Each row was made from one walk, in order. Every step used is in the known rows, and no mark comes twice. Write each row's walk.
Known rows:
X > M > W > A: [ 20  10   2  11   3   6  35 -21  14  14  -9 -14  -9 -16  22  16 -40 -28
  -9   9 -33   3   8  -2 -14   1 -54 -13 -14 -30]
D > X > M: [  5  23 -12  33  -5  11  16   7 -18   0  -9   1 -23  -1  12  -3 -12 -19
  -2   5 -24  -1   3 -25 -12 -23 -29  -2   0 -35]
A > F > M: [  3  -1 -40  14  12  14  -9   3 -18   2  13 -23   1   0  21 -12  -3   2
  -2  -3 -53 -23 -22 -12   2 -39   9   5 -14 -39]
Z > M > F > A: [  5  10 -49  14  38  -9 -20  46  -9 -14  -3  25   7  30  11 -30  -7   8
 -17 -14 -31  -5 -21   9  -7 -23   8 -14  17  -6]
Z > M > W > A: [  4  -8  -4  -8   8  18  16   8  13 -10  -8  -2   7 -22  12   1 -26  -5
 -12   6 -37   6  -7   6 -24  12 -22 -31  -9 -18]
X > D > W > M > F > A: [ 15  17 -40 -14  43 -20  -5  23   1  13  24  21  12  37   1 -31 -39  -1
  -8  18 -12   0  -2 -10  -9  -6   6  -4  41 -12]
A > F > M > Z: [ 20   0 -47   4   5   4  -7  12 -22 -19   5 -26   4  -1  19  -3   0   3
  -9  -3 -62 -30 -24  -7 -10 -33  12  -2 -21 -41]
M > X: [  8 -20 -18  -4   7  -1   5   0   9   6   6   1 -25  -6   0   6  11 -14
   0   1 -34 -25   9  10  10 -11   3 -12 -11 -15]
W > A > F > M: [  5   0 -19   1  19  16  -9  -2  -4   0  12 -37   3 -16  21  -4  -7 -14
   1   2 -67  -1 -21  -8   1 -30   6  -3  -7 -51]
D > X: [ -6   6  -1   7  -1  14  -1  21 -14 -13  -3   4 -26   2   1   1  -2 -16
   8   0 -18   1  -2 -15 -12 -15  -8 -14  -4 -28]
X > M > F: [ 28  15 -38  18  23 -20   4   9 -10  10  -4   5  -7  22  22  -9 -21  -1
  -6  -5 -21 -15  -6  -5  13 -27 -30  -9  -5 -31]
F > M > X > D > W: [  5 -14 -44 -35  22  -4   4  -1  21  11   8 -24  -5  -6  -3 -12 -10   1
 -26  43 -50 -36  15   7   5 -22  14  -8  -4 -31]
F > M > W > D: [  8  -8 -29  -4 -20  -3  24  10   5  12  -2 -12  -1  -6  17  -8 -24   6
 -38  13 -17 -36   2  -6 -17  -7 -22 -16 -26 -24]
W > D > F > M: [ 14  -4 -35   6  -4  -2   9  15  11 -11 -10 -25  15   7  -9 -18   6   0
 -10  17 -19 -16  -4  -7   4 -12   2 -17 -18 -31]
D > F > A: [  4   6 -20  19  20   4  -1  15   9 -16  -7  -7   2  24 -14  -9   4 -29
  13  -8 -21   2  -8   4   0  -9   1   4   5  -1]
M > X > D: [  7 -16 -25 -23  17 -17   3  -5  23   7   2  -5 -13  -5 -17  -8   2  -5
   7  15 -39 -18  12   8  21  -2   6 -15  10 -21]
A > F: [ -1  -5 -23   5   9  14  -3   4 -16  -5  28 -11  -6   3  10   3 -13   3
   5  -6 -39 -12 -15 -12   8 -22  11   2  -6 -23]
M > X > D > W > A > F: [ 14 -16  -9 -47  23  13   7  -4  28  -2  45 -25  -9 -24  -4  11 -25  -3
 -13  48 -75  -5  12   3  16  -2  36 -12   5 -41]
Z > M > X: [  4 -20 -37   2  14   5   0  15   8  -3   4  12  -6  -8   4  -6   6   2
 -10   6 -44 -21   2  10   0 -12  12 -22  -4  -9]
Z > M: [ -9 -10 -28  11  16   7  -1  20 -10 -13  -8   9   8   2   8 -11 -12  12
  -5  -3 -27  -7 -12   0  -5 -12   0 -17  -6 -10]
F > M: [ -5  -2 -34   9  14  -2  -3   5 -13   6 -13 -20  -4   3  13 -11  -1  -7
  -4  -6 -31 -23 -10  -5  -4 -29 -14  -5 -14 -31]
A > F > M > W > D > X: [ 11  12 -22   1 -28  25  19  24  -6  -1  22 -15  -7 -12  23 -15 -12   5
 -40  19 -42 -29  -9 -35 -28 -14   8 -13 -25 -47]
F > A: [ -8   2 -17  13  12  -4  -4  17 -10  -2   0   2 -11  15   3  -9 -14 -19
   2 -17 -22  -9  -6   9  -5 -15  -8   5  11   1]
M > X > D > F > A: [ 19  -1 -30  -8  26  -8   0   8  37  -8   0 -11   1  15 -36 -21  14 -30
  12  12 -42  -9   9  12  14  -2  18  -5  24  -8]
Z > M > X > D > F: [ 21 -12 -47 -16  25   1   3  11  36 -16  -6   0  19   5 -33 -24  14   3
   7  26 -46  -4   4   6  11   5  23 -29   8 -17]
X > D > W > A: [ -6  -9   3 -39  24  -1   6   1  19  -8   9 -25   3 -12  -7   8 -39 -10
  -3  36 -33   8  12   6   7   7   0 -17   8 -33]
W > A: [ -2  -9   7  -4  14  -1   2   2   6  -8  -4 -15 -12 -13   4  12 -15 -21
  11  -3 -29  10   0   7   3  -4 -14 -15  -3 -31]
M > W: [  1  -6  -9  -5  -1   4  24  -2   3   6  -3  -5 -10   0  14  11 -23 -15
  -6  -3 -14 -20   0   1 -13   2 -29 -11 -20 -13]

Which walk is each row?
[ 10 -11 -29  -7  15  12  23  -3   5  23  31  15 -16  -7  10   9 -17 -10
  -7  34 -23 -17  11  -8  -9  -7   9  -8   1  -8]
D > W > M > X
[  8   1 -20  15  -2  -3   8  29  12 -19   6  -4   9  20 -23 -19  -7 -14
  -8   4 -11  -4   0   1   2   3   8  -8   5   0]
W > D > F > A
[ -1   1 -28 -19  21  -2  13  -1   2  16  16   5  10   8  -6 -10 -44   3
   7  34  -8  -2   7 -18  -5   4   0 -10  20 -18]
X > D > W > M
[  7   8 -31   9  28 -17 -16  30  -8  -2   6  11 -12  33   8 -16 -10 -10
  -6 -23 -21 -14 -11   9   1 -23  -2  -2  11  -9]
M > F > A
[  1  -6  -7 -35  25  14   2   5  11 -12  38 -31   7 -12  -1   5 -39   3
  -2  41 -57   5   2  -6  13  -2  22 -12   8 -41]
X > D > W > A > F
[  9   2 -36   2   0  20  14  -3  -9  14  13 -24   2  -5  29  -5 -18  -3
 -16  -1 -52 -30 -19 -14 -16 -26 -11   2 -28 -33]
A > F > M > W
[ 24   2  -8  -5  12  19  20  -9  29  -2 -22 -38   8  -9   2   0  -2 -36
  -1  10 -43   5  -7   3 -21  -1 -28 -17 -21 -40]
D > F > M > W > A
[  4 -19 -41 -20  23  -9  -3  11  18  -6   0   8   6  -4 -14 -22  -1  13
  -4  19 -46 -17   4   9  12   0  13 -26  14 -18]
Z > M > X > D
[ 19  25  16  13  -6  21  38  -5   5   3 -11  -8 -22 -24  16  11 -30 -36
 -14  17 -37  15   9 -19 -29  -3 -49 -15  -7 -45]
D > X > M > W > A
[ 20  -6 -28 -25  23   3  -7 -15  24   9  15 -37  -1 -24  -4 -16   2 -11
  -1  26 -88 -10  -7   3  12 -19  21  -8   9 -55]
W > A > F > M > X > D
[ 25  27 -23  26  16  -6   1  20 -15  -1  -4  14 -20  19  19 -10 -11  -7
  -8   1 -21  -5  -5 -20  -7 -29 -23 -13  -2 -41]
D > X > M > F
[  8  -3  -6  -9   5  11  19  -8  13  10 -16 -30  -7 -21  21   4 -17 -25
 -14   5 -40  -9  -4   4 -21  -8 -34 -15 -18 -40]
F > M > W > A
[  5 -22 -42 -33  27   4   4  21  21 -11  16   1   8  -3  -9 -10 -17  20
 -28  43 -48 -22  14   9   2  -1  26 -25   7 -14]
Z > M > X > D > W
[  7 -19 -21 -43  31   7   5  12  35 -11  15  -7   5 -23 -10  -4 -20   4
 -20  49 -62  -1  16  13   4   5  24 -31  11 -27]
Z > M > X > D > W > A
[ 34   6 -21  13 -19  -2  49  -2  20   6   0  -9  16   4   0  -3 -31  -6
 -21  22  -7 -14  12 -13  -4  13 -37 -19 -22 -15]
X > M > W > D > F
[ -6 -11   6 -20  17  14  11   6   9  -9  17 -18 -11 -13  11  21 -33 -17
  -7  26 -32   5   9   8  -2  -5  -3 -13  -9 -29]
D > W > A
[ 19   1 -25  11   8 -11  12   4 -15  -7  -4  11  -3   7   6   6 -14  -8
  12  -7 -16  -7  -8 -11 -19  -2 -12 -15   3 -17]
W > M > Z
[ 31  -3 -32  -7  25  -9  18 -18  34  10   4   3   8   7 -33 -20  10 -20
  31  25 -25   3   7 -11   7  13  10 -18  22 -20]
W > M > X > D > F
[ 11 -13 -42 -21  19 -15  -3  -7  17  14 -11 -19  -3  -7  -9 -22  10  -3
  -6  18 -50 -31   7   5  12 -19  -1 -11   4 -36]
F > M > X > D
[ 22  16 -13  21 -25  -8  21  30 -13 -27  -2   5 -12  -5   3   2 -21   4
 -29  20 -24 -14   9 -21 -17 -10 -16 -22  -8 -36]
W > D > X > M > Z
[ 16  26  -5  19 -15  15  38   1  -7   9  -8   1 -24  -5  19   5 -28 -19
 -17  11 -21 -10  10 -23 -29  -7 -49  -4 -15 -30]
D > X > M > W
[ 16   6 -40 -27  40 -19   3  12   3  14  19  14  11  27   2 -15 -37  11
  -3  29  -8  -6   2 -15   1  -3   6 -20  23 -30]
X > D > W > M > F
[ 17  -1 -49  -5  34  -2  -4  20  32 -20  -5   4  20  15 -35 -36  13 -10
   3  17 -53  -5   2  15   0   0  27 -14  27   0]
Z > M > X > D > F > A
[ 24  25 -41  31  31 -21  -1  18 -11   7  -3  13  -7  30  18 -22 -24 -12
 -12 -11 -28 -12  -5   5   3 -32 -26   7  13 -15]
X > M > F > A
[ 24  -2 -25  -2  15   7  -6   9  -9 -21   8 -38   2 -15  19   4  -2  -8
  -6   2 -81  -9 -21  -3  -8 -28   9  -7 -16 -54]
W > A > F > M > Z
[ 14  -9 -47   2   9  14  -2  -3  -3  12  20 -18 -10 -14  17  -8  16  -5
  -9  10 -72 -34 -15  -6   5 -38  20   1 -16 -36]
A > F > M > X
